Every row comes from one small tree of marks. The marks that hang from a mark follow it in brackets, in the order of their numbers. Every link used is in the known rows. Which tree was each row made from?
In the rows, zero is written as 128.
Known rows:
q_660[q_709[q_237 q_567[q_5[q_19] q_647[q_897]]]]: [ 94 145 109 131 119 141 137  94 210 171 124 132 153 194 127 129 102 161
 183  72 125 130 130 117]
q_647[q_567]: [141 136 138 148 146 147 151 123 139 116 132 134 138 124 111 126 109 134
 137 120 146 142 120 152]
q_660[q_709[q_237 q_567[q_5[q_969]]]]: [ 97 150 100 120 108 137 139  99 195 160 121 134 141 169 143 127 113 155
 185  94 126 135 124 113]
q_180[q_709[q_237 q_567[q_5 q_647] q_660]]: [107 135  89 108 124 134 123  94 182 209 130 146 159 184 139 158 103 183
 164  95 134 137 123 105]
q_660[q_709[q_180 q_237 q_567[q_5[q_19 q_969]]]]: [ 79 164  84 112 108 133 138  96 201 173 126 149 137 178 156 139 108 173
 195  79 125 143 132 109]
q_180[q_709[q_567[q_647[q_897]]]]: [110 141 113 123 129 135 131 122 154 160 125 136 152 169 101 142 119 162
 144 101 131 141 119 129]
q_897[q_627 q_647[q_567]]: [116  98 175 169 111 116 163 139 151 157 123 107 133 148 158 146  85  88
 117 103 113 151 108  93]
q_5[q_19 q_567[q_647[q_897]] q_969]: [109 122 105 102 161  90 134 104 165  85  72 140 156 211 113 161  92 200
 187  40 151 157 137 132]
q_897[q_627[q_567[q_5[q_19 q_969]]] q_647]: [108  91 154 156 105  85 154 154 160 159 109  86 145 165 171 165  91  99
 133  93 113 149 123  73]
q_567[q_647[q_897[q_627]]]: [129 102 153 146 136 132 143 114 174 160 106 119 143 170 114 140 113 125
 133  86 119 127 126 113]
q_969[q_5[q_19 q_567[q_647]]]: [118 126 125 117 135 121 117 136 132 111  92 123 162 162 113 160 101 149
 126  80 145 132 127 145]
q_627[q_567[q_5[q_19] q_647] q_897]: [126 109 128 153 137  94 146 128 159 125  98  75 188 173 117 163 130 150
 156  94 133 142 168 131]
q_567[q_5[q_19 q_969] q_647]: [117  99  95 128 149 116 135 133 197 165 114 126 171 187 117 159  89 167
 158  59 137 122 134 105]
q_180[q_709[q_237 q_660]]: [114 145  98  97 122 124 108 108 139 153 120 146 153 147 155 135 118 175
 152 125 144 138 107 121]
q_897[q_627 q_647[q_567[q_5[q_19 q_969]]]]: [108  92 163 167 116 112 164 144 170 159 115 108 147 163 159 156  70 103
 132  81 124 155 112  83]
q_897[q_627[q_567[q_5]] q_647]: [115  89 162 163 102  95 153 156 156 173 119  87 138 155 167 163 101  81
 119 105 105 142 123  79]
q_5[q_19 q_567]: [116 137 114 113 150  97 118 129 127  93 110 144 142 181 121 149 104 166
 153  77 139 148 150 145]
q_709[q_180]: [109 144 110 118 123 131 128 120 137 156 134 150 114 128 146 143 132 141
 137 119 121 136 134 124]
q_180[q_709[q_567[q_5[q_19] q_647] q_660]]: [108 130  98 114 123 127 124 120 170 199 133 143 166 187 122 156 100 175
 150  82 136 139 123 108]
q_567[q_5 q_647]: [132  95 113 143 145 137 132 137 190 195 135 129 157 167 108 156 108 131
 130  86 120 108 135 117]
q_90[q_5]: [128 161 140 132 110 118 119 148 114 123 150 113 117 118 117 134 151 131
 114 131 117 139 137 121]
q_90[q_5[q_567 q_969]]: [124 162 123 110 121 100 124 139 121  98 119 124 118 140 118 154 148 159
 143 105 127 156 138 127]
q_90[q_5[q_19 q_567[q_647[q_897]] q_969]]: [114 158 124 114 133  92 123 132 139  92 111 122 137 175 107 158 126 183
 155  70 132 159 144 124]
q_709[q_180 q_567 q_660]: [ 96 143 111 107 104 135 140  68 165 222 141 156 105 166 161 162 116 166
 162  97 118 152 143  88]
q_647[q_567[q_5] q_897[q_627]]: [130 110 178 171 144 169 164 121 182 137 105 128 147 147 103 135  95 122
 144  84 162 158 127 123]

Write each row's tree:
[121 113 167 150 127 128 144 127 158 125  95 107 142 157 124 138 115 124
 143  93 146 151 138 107] -> q_647[q_897[q_627[q_567[q_5[q_19]]]]]
[105 106 144 158 120  88 143 131 139 111 102  68 174 160 138 165 122 138
 149 107 136 154 157 118] -> q_627[q_567[q_5[q_19]] q_897[q_647]]
[106 150  96 100 115 129 121  89 152 176 125 145 145 167 149 144 113 182
 162 116 137 146 120 110] -> q_180[q_709[q_237 q_567 q_660]]
[130 113 116 137 148 109 143 129 177 134 103 102 165 174 111 159 110 161
 165  81 144 136 139 123] -> q_627[q_567[q_5[q_19 q_969] q_647[q_897]]]
[130 104 124 145 134  97 154 121 166 124  85  76 181 161 122 166 140 151
 165 100 134 145 157 127] -> q_627[q_567[q_5[q_969] q_647] q_897]
[105 106 158 161 121 122 149 114 137 115 107  96 157 143 131 148 119 130
 137 114 136 154 137 123] -> q_627[q_897[q_647[q_567[q_5]]]]
[130 110 139 128 148 118 135 114 160 136  97 141 135 185 108 158 117 139
 144  74 122 140 139 138] -> q_5[q_567[q_647[q_897[q_627]]]]
[100 137  81 100 126 123 124  91 187 195 119 144 166 195 144 160  93 200
 177  82 142 144 123  99] -> q_180[q_709[q_237 q_567[q_5[q_19 q_969] q_647] q_660]]
[129 128 120 145 152 142 151 130 165 119 122 135 157 144 112 139  89 158
 159  90 163 149 126 136] -> q_647[q_567[q_5[q_19 q_969]]]
[ 88 170  97 115 103 137 136  91 182 172 133 149 123 163 155 129 123 156
 181 100 113 138 127 121] -> q_660[q_709[q_180 q_237 q_567]]
[102 133  93 103 126 135 128  82 191 195 112 145 160 190 137 159 101 196
 178  86 145 146 118 100] -> q_180[q_709[q_237 q_567[q_5[q_969] q_647[q_897]] q_660]]
[127 121 130 118 130 133 120 133 134 127  94 124 149 144 111 161 118 131
 118  99 137 127 119 148] -> q_969[q_5[q_567[q_647]]]
[121 125 109 117 158  94 122 125 148 116 110 142 153 202 111 158  97 169
 152  59 128 137 149 145] -> q_5[q_19 q_567[q_647]]
[118 124 149 152 159 162 155 108 177 101 100 134 155 154  92 135  87 169
 169  77 185 162 124 136] -> q_647[q_567[q_5[q_19 q_969]] q_897]
[101 106 135 149 120  81 149 126 145 100  89  67 175 163 144 168 120 151
 164 101 142 161 151 111] -> q_627[q_567[q_5[q_19 q_969]] q_897[q_647]]
[118 113 161 143 128 125 148 124 162 118  85 107 144 159 127 140 112 132
 154  89 149 155 135 103] -> q_647[q_897[q_627[q_567[q_5[q_19 q_969]]]]]
[111 143 108 107 114 129 124 114 141 172 130 143 146 159 130 142 118 165
 146 112 136 146 116 115] -> q_180[q_709[q_567 q_660]]
[ 81 134  72  97 123 126 142  35 230 252 126 157 133 217 181 188  82 216
 207  56 126 149 153  64] -> q_709[q_180 q_237 q_567[q_5[q_19 q_969] q_647] q_660]
[121 120 133 149 128  98 142 133 138 102  98  77 177 152 126 154 138 147
 156 111 145 152 169 132] -> q_627[q_567[q_5[q_19]] q_897]
[140 100 137 146 120 103 157 151 174 169 103 100 152 160 147 156 116 105
 139  94 114 136 136  95] -> q_897[q_627[q_567[q_5[q_969] q_647]]]
[108 109 144 159 133 128 143 131 152 143 139 120 143 149 131 148  80 128
 128  99 136 140 112 118] -> q_897[q_647[q_567[q_5[q_19]]]]
[104 150  92 115 125 138 125 114 161 171 131 141 151 163 130 148 114 171
 158 114 138 141 130 119] -> q_180[q_709[q_237 q_567[q_5]]]
[103 134  99 109 126 140 124  86 187 203 123 146 158 188 133 156 103 187
 167  91 140 140 122 104] -> q_180[q_709[q_237 q_567[q_5 q_647[q_897]] q_660]]
[102 143  86  98 118 131 124  93 171 186 119 146 153 172 150 154 106 189
 173 104 146 148 120 100] -> q_180[q_709[q_237 q_567[q_5[q_969]] q_660]]
